Each row was made from one small tree. Brackets hold a mark, then the marks that hang from it, in alphabetical order. Every link used is in the known rows. Write each row's tree.
Known rows
[zuvo [kuro dilebir vobob]]: [ -1   8  -6   0  -2  14  -7   0 -11  -4  -3   9 -11  -3   5 -10  -1 -11
   4  -1   6   1  -5   0  -2  -3   7  -4   7   8   2  -5  10  -9   1  -1
  -1  16]
[zuvo dilebir [kuro kefiz]]: [ -1   8  -7  -2  -2  14   0   7  -5  -2  -4   7 -13  -3   1 -10   0 -18
   9   0   3   3  -7 -10   0 -13   8   1   5  10  -8  -3   8 -17   5  -5
   1  11]
[mipuzub [sobaku [kefiz midof]]]: [  8   8   5   5 -11  18  -1  11   3   7 -12  11 -12   8   5  -3   2 -19
   3  -3  10   6  -6  -7  -4 -10  15 -12   5   3   5 -11  -4 -22   5   4
   1  15]
[dilebir midof]: [  7  12   1  -1  -6  17   2   4  -5   9 -12   5 -13   5   0   1   5 -17
   1 -13   6   3 -10  -3   3 -13  10  -2   2   2   3  -3  -1 -11   2   3
  -4   8]
[kefiz midof mumu namum [zuvo surit]]: [ 14  -2  -1  15  -9  12  -3  10  -1  16  12   7 -15   9  -3  -8  13  -3
   5   4  21   8  -4 -11   4  -6   1  -1 -12   0  -1 -12   6 -25   2  16
  13  12]
[midof [kefiz [lased kuro vobob] mipuzub mumu]]: [  9  -6   1  10  -1  22  -7   3  -9   6   3   1 -12   4  -5  -7   2  -7
   1 -11  18  -8  -7  -8  -9  -3   7  -7  -8   1  -3  -6   4 -13  -5  11
   7   7]
[sobaku [kefiz mipuzub surit [zuvo dilebir]]]: [  6  -1   5   7  -4  16  -1  12  -8   7  -5  -2 -13   5   4  -6   4 -13
   7   2  19   4  -4 -12  -4  -9   4   4  -3  -1   0  -1   5 -26  -1  11
   0  10]
[surit [kuro [kefiz namum] vobob]]: [  3   4   1   8 -13  18  -9   2 -10   7   3   9  -7  -1   2  -3  -2 -15
   1  -6  16   8  -5  -6   3   2   8  -6   0   7   2   1   4 -11   2   0
   4   8]
[midof kefiz [kuro surit]]: [  2   2  -8   5   1  28  -4   0 -19   1  -9   8 -12   3  -2  -4   3 -13
   3  -4  -1  -1  -7  -9   2 -10   3  -9   2 -11  -4  -6   3  -7   6  -9
  -1  18]
[zuvo dilebir]: [  2  13  -1   2  -7  17   0   9  -3   2 -13   5 -16   1  -1  -1   4 -21
   8  -3   3   2 -10  -9   3 -15   7   2   4   5  -3  -4   3 -17   3  -1
  -4   5]
[kuro vobob]: [  1   9   0   7 -10  19  -7   3  -8   4  -8  10 -12   5   2   0   1 -16
   1  -7   7   5  -8  -2   2  -8   8  -8   5   4   0  -4   1 -11   2   0
  -2   8]
[surit [kuro kefiz]]: [  1   8  -1  -1 -13  20  -6   6  -5  10  -9   7  -8   3   1  -3  -3 -22
   0  -6   8   6  -6  -8   1  -7  11  -1   5   5   2   3   2 -10   4  -1
  -4   9]
[surit [kuro [vobob [kefiz lased mipuzub mumu zuvo]]]]: [  8  -3   0  16 -11  21 -12   5 -15  21   0   7  -3  10   2  -6 -11  -7
   3   4  30   4   3  -4  -5  -1   0  -7 -12   2   5  -1   4 -17  -1  18
   4  11]
[zuvo [dilebir [midof lased]]]: [ 10   9  -6   0   5  18   4   4  -8   0 -12   3 -18  -5   2   2   6 -18
   7 -11   2  -1 -14  -3   4 -16   5   1  -3   3  -1  -5   5 -11   3   3
  -4   8]
[kuro dilebir surit]: [  1   7  -3   0  -6  12 -11  -2 -10   5  -8   6 -11  -1   6  -4   1 -14
   6  -4   1   4  -9  -3   2  -4   2   0   2   4   9  -3   9 -10  -4  -5
  -5  14]
[vobob [kefiz lased midof mipuzub namum surit zuvo]]: [ 13 -12   9  16  -6   9  -9  11 -10  23  10   9  -6  13  -1  -7   1  -4
   4   3  38   8   6 -11  -7  -2  -6  -4 -19  -4  -1  -9   4 -36  -2  21
  12  12]
[dilebir kefiz]: [  1  11   6   1  -8  18   4   8  -3   7 -13   8  -8   6  -1  -9   5 -19
   2 -10   6   5  -6  -6   3 -11  13   0   8   3   2  -2   1 -11   4  -2
  -4  10]
[zuvo dilebir [kuro kefiz vobob]]: [ -2   6  -9   3  -1  15  -4   2 -10  -6   1   9 -11  -5   3 -10  -3 -14
   8   0   5   3  -7  -5   0  -8   8  -4   5  12  -8  -2  10 -14   4  -6
   1  13]
[zuvo [kuro kefiz surit]]: [ -2   4  -7  -2  -5  13  -8   0 -10   1  -2   9  -8   1   5 -10  -1 -12
   7  -4   1   5  -5  -9  -1  -6   7  -4   5   6  -2  -3   6 -11   4  -8
  -1  17]
[lased [kuro [dilebir [kefiz mumu namum] midof]] vobob]: [ 16  -2   5   0   0  10   5  -7  -3   5   9  -3  -9  -8  -3 -11   8  -3
   5 -15  19  -8 -10   3  -2   4  15   3 -11  10  14  -3  12  -1 -11   8
   9  12]
[lased [vobob kefiz]]: [  4   8   0   4  -4  18  -3  -1  -1   2 -15   8  -9   8   3   5  -6 -19
   4  -9   6  -2  -6  -6  -5 -15   9  -4   0   2  -4  -3   4 -13   1   0
  -3   7]
[mipuzub [kefiz lased mumu]]: [  5   9   6   5  -9  20  -2   6  -8  14  -6  10  -7   8  -2  -8   4 -17
   2  -8  11   7   2  -6  -2   0   5 -11  -4   6   7  -4  -5 -18   5   7
   4   9]
[sobaku [kefiz [midof lased] mipuzub mumu zuvo]]: [ 14  -9   1  14  -7  19   0  12  -8  12   3   4 -10  11   3  -7   8  -5
   1  -4  17   6  -3  -4  -1  -8   5 -11 -11  -6   7 -13   4 -20   4  15
   8  19]
[kefiz lased mipuzub mumu namum]: [  9   0   9  12 -16  12  -7  11  -6  16   5   4 -13   6  -5 -10  10 -10
   4  -6  22   8  -2  -8  -2  -1   2  -7 -11   2   2 -11  -2 -25  -2  14
  10   3]
[sobaku [kefiz [midof kuro vobob] mumu surit zuvo]]: [ 13 -11  -2  11  -3  18   5   4 -14   9  11   5 -15  10   1  -5   9  -1
  -1   4  22   1  -1  -2  -4  -4   4 -12 -12 -15   5 -10   1 -15   6  12
   8  23]
[sobaku [kefiz namum]]: [  8  10   9   7 -13  14   2  10  -3   4  -9   5 -15   9   0  -1   8 -18
   3  -9   9   7  -5  -9   3 -10  14  -7   3   0   3  -5  -2 -20   6   2
   2   8]
[midof lased]: [  5   8  -3   3  -3  21  -2   6  -7   3 -13   8 -14   2   1   1   5 -20
   3 -11   1   3  -9  -5   2 -13   5  -4   2  -2  -2  -7   2 -12   7   2
  -3   7]
[lased vobob]: [  3   8   1   2  -6  17  -3   2   0   3 -11   5 -13   4   2   3   4 -18
   1 -11   4  -1 -10  -5  -3 -10  10  -2   4   4  -2  -4   3 -12   0   1
  -3   6]
[sobaku [kefiz lased mipuzub namum [zuvo kuro surit]]]: [ 11  -4   4  13  -1   9  -4  16  -5   6   3   3 -16   8   1 -19   8  -5
   3   3  22   6   2 -15  -7  -8   7   2   0  -1  -4  -8   5 -31   5  18
   8  15]
[sobaku [kefiz lased [midof kuro] mipuzub]]: [  8  -6   6  11  -6  16  -3  13  -9   9  -2   7 -12  14  -3 -10   7 -12
  -3  -4  18   6  -2  -4  -6  -9  10 -14  -1  -7   6 -11  -1 -21   4   8
   5  21]
[sobaku [kefiz lased mipuzub namum]]: [  9   1  14  12 -12  11  -4  14  -4  10  -5   3 -13  10   0  -8   8 -15
   1  -9  18   9  -2 -10  -3  -6   9  -8  -2   0   5  -7  -2 -27   1  10
   4   8]
[sobaku [kefiz midof mipuzub mumu namum surit zuvo]]: [ 15 -11  10  14 -14  12  -2  12  -7  19  15   1 -10  12  -1 -10  12   0
   3   1  33  10   2 -10  -2   3   3  -7 -17  -4   7 -11   1 -29  -1  19
  14  13]
[kuro [kefiz lased zuvo]]: [  3   4   3   9  -6  12  -7   9  -7  18  -2   9  -8  11   4  -7  -1 -17
   1  -2  13   8  -3  -6  -1  -8   2  -4  -4   4   1  -2   6 -21   1   8
   2  15]
[kuro dilebir [kefiz midof] surit]: [  2  -3  -3   3  -7   7 -13  -3  -8   9   5  11  -6   2   8  -8   0 -10
   5  -4   5   9  -8  -2   3  -1   2  -6  -3   8  10  -3  13 -12  -6  -8
   1  23]
[kuro surit [vobob kefiz]]: [  2   5  -4   9  -7  18 -12  -6 -14   3  -8  12  -4   6   6   2 -10 -13
   8  -5   5   5  -5  -4   1  -8   4  -9   0   3   2  -2   6 -10   1  -5
  -5  13]
[dilebir [kefiz lased mipuzub mumu namum zuvo]]: [ 10  -5  13  15 -11  13   1  13  -6  23   8   2  -6   7  -3 -20  11  -4
   4  -3  28   9   2  -8  -1   1   2  -2 -12   2   5  -8   2 -24  -2  16
  12  11]
[vobob [kefiz midof]]: [  6   6   0   6  -9  16  -3   6  -3  10 -10  14  -7  14   0   1  -3 -17
   3  -4  11   5  -2  -7   0 -16   7  -8  -2   0  -1  -6   2 -19   5   2
  -1  12]

Write each row's tree
[  3   7   8   2  -3  19  -6   6 -11  11  -8  11  -8   7  -1  -6   4 -20
   1  -9  16   7   2  -9  -6   2   1  -6   0   4   3  -1  -4 -22   4   7
   0   7]
[mipuzub [kefiz lased surit]]
[  2 -13  -5  11 -11  10 -19  -7 -15  10  20   9  -2  -1   9 -14  -1   2
   7  -2  14  12  -6   3   1   8   0 -13 -13   9  12  -6  14 -11 -13  -4
   9  23]
[kuro dilebir [kefiz midof mipuzub mumu] surit vobob]
[ -1  -7   4  11  -7  13 -15   3 -15  11   9   9  -7   4   4 -10  -1 -12
   1  -7  22  12  -2  -3  -6   3  -1  -8  -5   6  -2  -1   4 -22  -5   7
   4   9]
[kuro [kefiz lased mipuzub surit] vobob]
[  9  -1   3  14  -9  17  -7   9  -9  21  -2   7  -5  14   1  -7  -5 -10
   5   2  22   6   3  -8  -5 -10  -1  -7 -14  -1   1  -6   3 -25   0  17
   6  10]
[vobob [kefiz lased mipuzub mumu zuvo]]
[  7  -2  -1   5  -6  25  -4  -1  -7  10   5  14  -7  -2   4  -3   5  -7
   4  -2  20   5  -1  -6  -9   8   3 -14  -8   3   4 -10  -7 -19   1   6
  11  12]
[mipuzub [kefiz [midof vobob] mumu surit] sobaku]
[  5  -4  -2  14  -5  20  -6   5 -10  10  -7   7  -7   8   7   1  -6  -7
   2  -1  12   2  -3  -8  -5 -14   3  -4  -6  -6  -5  -3   5 -17   1   6
   2  11]
[midof [vobob [kefiz mipuzub zuvo]]]
[  7 -11   5   6  -2   9 -10  -7  -7   2   7  -3  -5 -10   1 -15   6  -1
   7 -11  17  -5 -10  -4  -6   8  11   7  -4   8  10  -3  17  -5 -15  -1
   7  14]
[lased [kuro [dilebir [kefiz mipuzub namum]] surit] vobob]
[  3   4   7   2  -4  17   3   8  -8  14  -5   5  -7   7   0 -11   5 -13
   3  -3  18   5  -1  -7   0  -5   4   5   0   0   1   0   4 -17   2   8
  -1  11]
[dilebir [kefiz surit zuvo]]
[ -1   2   1   7  -3   8 -12  -1 -12   6   3  12  -8   1   8  -9  -5 -16
   1  -5  10   9  -5   3   0   0   1  -8  -1  11   7  -1  10 -14  -5   0
   1  17]
[kuro dilebir [kefiz lased] vobob]
[ 13  -5  -9  17   7  17  -3   1 -11   0  -2  10 -15   0   6   2   0  -5
   6  -1  10   1  -5 -10  -1 -16  -3   1 -11  -9 -11  -7  10 -18   6   9
   7  10]
[midof lased [vobob [kefiz namum [zuvo surit]]]]
[ -3   0  -6   5  -5  11 -17 -10 -16   3   4  10  -5  -4  11  -7  -6 -11
   6  -6   2   9  -9   2   3   2   3  -7   0  10   9   1  14  -7  -7 -10
  -1  20]
[kuro dilebir kefiz surit vobob]
[  2   4  -2   3  -2  15  -9  -6 -15   2  -4  11  -7   2   6   0  -9 -14
   6  -1  14   4  -2   0  -2  -4  -1  -4  -4   4   3   0   9 -14  -3   1
  -2  10]
[kuro dilebir [vobob [kefiz surit]]]
[ 13  -7   2  14 -10  17 -13  11  -4  23  11   7  -8   6  -3 -12   1  -4
   3   4  32   1  -4  -6 -11   2   5  -6 -12   4   5 -15   2 -24  -5  25
  16  14]
[kefiz [lased kuro] midof [mipuzub sobaku] mumu zuvo]
[ 14  -5   1  16 -11  12   0   6  -5  15  13   6 -13   7   1  -3  12   0
   2   0  21   4  -4  -5   3  -2   1  -8 -16  -4   1 -12   3 -19   2  13
  13  14]
[kefiz [midof vobob] mumu namum zuvo]
[ 11  -6   2   9  -2  15 -11  -6  -7  10   8   7  -5   5  -2  -7   3  -5
   3 -10  18  -3  -4  -3  -8  10   8 -11 -10  10  12  -5   3 -10  -4   9
   7  19]
[mipuzub [kefiz [lased [kuro surit] vobob] midof mumu]]
[ 10  -1   7  11 -11  16 -10   5   1  13   5   5 -12  -2   1  -7   8 -10
   7  -6  23   3  -5  -7 -12   4   4  -8 -10   7   1 -16   0 -27  -8  15
  15   2]
[kefiz [lased vobob] [mipuzub sobaku] mumu namum]
[  7   0   2   4  -1  18   5   9  -4   7  -8  10  -9   4   0 -10   8 -14
   1 -11   9   5  -6  -2   3 -10   7  -5   1   0   3  -8   4 -12   6   1
   0  16]
[dilebir [kefiz [midof lased]]]
[  7  -4  -9  14   6  29  -1   0 -23  -6   0  10 -14  -4  -4  -2   6  -9
   2  -7   6  -2  -6  -4   3  -7   1 -15  -4 -12 -10 -12   5  -8  10  -3
   9  14]
[midof [kefiz namum] [kuro vobob] lased]
[ 10   6 -10  -2   8  11  -1   3  -8   3  -2   4 -15  -1   5 -12   4  -5
   4   2   9  -1  -7  -5   0 -11   5  10   1   5   2  -3  14 -13   0   9
   0  18]
[kefiz [zuvo [kuro [dilebir midof]] surit]]
[  4   2  -2  10   7  13  -2   8  -8   4   0  10  -9   4   3 -23   1  -6
   3   3  18   5   0  -5  -3  -7   5   3   5   7  -4  -3  10 -17   5  11
   1  19]
[dilebir [kefiz lased [zuvo [kuro vobob] surit]]]
[  9   0  -6  10   3  16   0  11  -5   7  -3   7 -15   2   2  -2   6 -12
   6   1  11   1  -9  -5   3 -14  -1   0  -7   0  -2  -9  10 -20   5   9
   2  16]
[kefiz [midof lased] [zuvo dilebir]]
[  5   4   7  -1  -1  12  -1   2   0   9 -11   4  -9  -2   4 -12   1 -18
   0  -8  16  -3  -6   1  -5   1   8   6   5   9  13   4   9  -7  -6   4
  -7  14]
[surit [kuro [dilebir [kefiz [lased vobob]]]]]
[  7   3   2   2   3  15   0  -5 -11   1  -1   4  -5  -6   2 -11  -1  -8
   2 -13  14  -3 -11   6   2  -1  15   1   2  10  13   2  11   2  -6   2
  -2  16]
[lased [kuro [dilebir kefiz midof] vobob]]
[  9   3   5  10   0  16  -2   6  -4   5  -4   6 -15   5  -1  -2   7 -14
   1 -11  13  -2  -4 -10  -3  -6   2  -8  -5   0  -6  -6   3 -21   1   4
   4   7]
[midof [kefiz [lased vobob] namum]]
[  7   2   1   4  -7  16  -4   5  -6  10  -5  13  -9  12   0   1  -2 -15
   4  -3  18   5  -1  -8  -2 -11   2  -6  -5  -2  -2  -5   1 -21   4   5
   0  10]
[vobob [kefiz midof surit]]
[ 12  -2  12  12 -10  12  -7  12  -6   7   0   0 -14   8  -5  -9   5 -13
   1 -10  22   2  -3 -10  -6  -4  15  -5  -2   0   5  -6  -1 -22   0  14
   7   7]
[sobaku [kefiz [lased kuro] mipuzub namum]]
[ 11   3 -14  -1  11  12   1  -5  -9  -8  -6  10 -15  -3   8  -6  -4  -5
   6  -1   3  -4  -7  -4  -4 -17   5   3  -1   1  -3   0  11  -8   1   0
  -3  16]
[zuvo [kuro [dilebir [midof [vobob kefiz]]]] surit]
[ 10  -3   3  11 -11  16  -5   0  -3   8   2   3  -8   4  -1  -1   2  -7
   7  -8  17   2  -3  -9  -6  -6   7  -7 -13   2  -2  -9   3 -19  -4   6
  11   3]
[lased [vobob [kefiz mipuzub mumu namum]]]
[  5   4   4   5  -7  15  -3   1  -9  12  -1   6  -6  -1   2 -17  -1 -12
   2  -3  21   5  -2   5   1   6   5  -2  -2  10  16   1   6  -6  -3   7
  -3  15]
[surit [kuro [dilebir [kefiz lased mumu]] vobob]]
[ 13  -6  -3  19  -1  15  -7   3 -12   9   5  14  -5   7   4   1  -3  -5
   5  -2  21   5  -1  -3   2  -7  -2 -12 -14  -3  -3 -11   9 -20   6  10
  10  18]
[kuro [vobob [kefiz [midof lased] namum zuvo]]]
[  1   3   2   1 -10  22 -11   7  -6  10  -7   8 -11  -2   2  -4   4 -16
   5  -3  18   6  -6 -11 -10  -1   4  -1   2   2  -3  -9  -2 -24  -3   8
   3   2]
[kefiz [mipuzub sobaku] surit]
[  9   0   3  12 -15  20  -8  10  -3  19   5   4  -9   0   1  -8   7  -7
   8   3  23   6  -3 -11  -5   1   4  -4 -10   1   0 -15   0 -26  -3  15
  16   5]
[kefiz [mipuzub sobaku] mumu namum zuvo]
[  6  -8 -11  11  13  31  -3  -1 -28   0   2  10 -12   0   0  -2   2  -7
   0  -1  13  -3  -4  -3  -1  -4  -6 -10  -7 -14  -9  -8   8 -10   9   5
   5  19]
[midof [kefiz surit zuvo] [kuro vobob] lased]
[  9   2  -2  11   3  12 -10   1 -12   9  -4   5  -8   4   0  -4 -12 -13
  11   4  16  -4  -5 -10  -5 -11   1   4  -8   3   0   0  12 -18  -1  10
  -1  15]
[vobob [kefiz [lased [kuro surit]] [zuvo dilebir]]]
[  3   0   3   9  -1  11  -8   3  -3  14   0   7  -8   8   6  -4  -1 -15
   0  -6  14   3  -5  -5  -5  -6   3  -4  -5   7  -1  -1   9 -20  -3   8
   4  16]
[kuro [kefiz [lased vobob] zuvo]]
[  1   0  -2   9  -6  17 -13  -2 -13   3  -6  10  -5   2   7  -3 -10 -11
   5  -3  10   4  -3  -1  -3  -7   4  -7  -2   4   3  -2  11 -13  -6  -1
   1  11]
[kuro dilebir [vobob [kefiz mipuzub]]]
[  1  -4  -4  10  -9  13 -15  -5 -11   8   8  14  -4   4   7  -5  -2  -8
   3  -6   9  11  -8   0   3   0   4 -13  -2   8   4  -4   8 -11  -2  -6
   2  21]
[kuro [kefiz midof] surit vobob]
[  5  -1   4   4  -6  20 -15   7  -7  12  -1   6 -12  -1  -3  -7   0 -15
   4  -4  27   0  -6 -10 -15   3   6   0  -2   3  -1  -9  -2 -24  -5  18
   7   2]
[kefiz [lased kuro] [mipuzub sobaku] surit]
[ 10  -2   5   8  -4  14   5   9  -3   8  -1   9  -9   2  -2 -11  13 -10
   3 -11  14   6  -5  -4   5  -6   6  -5  -4  -1   2 -12   3 -16   6   3
   6  14]
[dilebir [kefiz [midof lased] namum]]
[  6   9   5  -1  -9  27  -7   3  -8  10  -8  10  -6  -6  -1  -2   3 -19
   4  -2  24   5   1 -15  -8  11   7  -1   2   6   4  -3  -7 -20   4   7
   7   3]
[mipuzub [kefiz namum [surit kuro]] sobaku]
[  8  -7   7   8 -13  12  -8  10  -6  14   8   5 -11   5  -4  -6  13  -7
   3  -5  26   8  -3 -10  -2   0   2  -3  -8  -1   0 -11   1 -27  -2  10
  10   5]
[kefiz midof mipuzub namum surit]
[  9   4  10   7  -4  12  -1  11  -8  14  -6   4 -14  14   3  -5   2 -17
   0  -2  21   7   0  -7  -5  -7   3  -3  -2  -2   5  -2   0 -26   4  17
  -3  13]
[sobaku [kefiz lased surit zuvo]]
[ 12  -4  -3  15  -3  16  -5   1 -11   3   2  15  -8   4   2   1  -1  -9
   5  -6  15   5  -3  -2   3  -8   1 -14 -10  -1  -3 -11   6 -17   6   4
   8  13]
[kuro [vobob [kefiz [midof lased] namum]]]
[ 11   0   8  11  -9  10  -4   9  -9  22  10   3 -14   8  -3  -8   9  -9
   5   1  30   7   2  -9  -2   2  -5  -2 -16  -1   3  -9   1 -28   0  22
  10   6]
[kefiz lased mumu namum surit zuvo]
[ 11  -9  -1  17  -8  11 -11  -3 -17  12  19  11 -10   4  -4 -10   8   1
   4   0  23   7  -2   2   1   7  -1 -18 -15  -3   8 -16   3 -16   1   8
  12  21]
[kefiz lased [midof [kuro surit vobob]] mumu namum]
[  7   2   0   5   0  17  -4  -1  -6  10  -7   6  -8  10   4   5  -6 -14
   4  -3  18  -2  -2  -8  -8  -9   1   0  -7  -1  -4  -1   8 -19  -1  10
   0   9]
[lased [vobob [kefiz surit zuvo]]]
[  2   3  -4   8  -7  18 -16  -6 -14   1  -1   6  -9   0   0  -2  -3 -10
   4  -8   9  -1 -11  -3   0   0  10  -4   3   5   3  -2   7  -4  -1   0
  -2  12]
[lased [kuro surit vobob]]
[  1   5  -4   6 -16  21  -8   0 -11   9   3   8  -6   2   3  -4  -5 -14
   2  -4  13   7  -5  -1   3   1   8  -9  -2   7   5   2   3  -6   1   1
   2  10]
[surit [kuro [kefiz mumu] vobob]]
[ 10   6   3   5  -5  12   4  13  -6  10  -3   4 -13  13   2 -14   3 -11
   3   2  17   3   3  -7  -4  -8   8  -7  -3   0   5  -7   0 -22   9  16
   2  18]
[sobaku [kefiz lased mumu [zuvo kuro]]]
[  9   1   1  -1  -3  13  -7  -5  -6   5  -4   4  -9  -3   2   3  -5 -14
   6  -2  23  -4  -2  -6  -7   2   2   6  -7   3   4   2  10 -14  -5   6
   1   6]
[lased [vobob [kefiz namum [surit [kuro dilebir]]]]]
[ 12   8   2   5  -2  20   5   6 -10   7  -7   6 -14   4  -2   0   8 -13
   2 -12  10   1  -7  -9   6 -12   6  -6  -4  -2  -3  -5   0 -14   4   0
   2   8]
[dilebir [midof [kefiz namum]]]
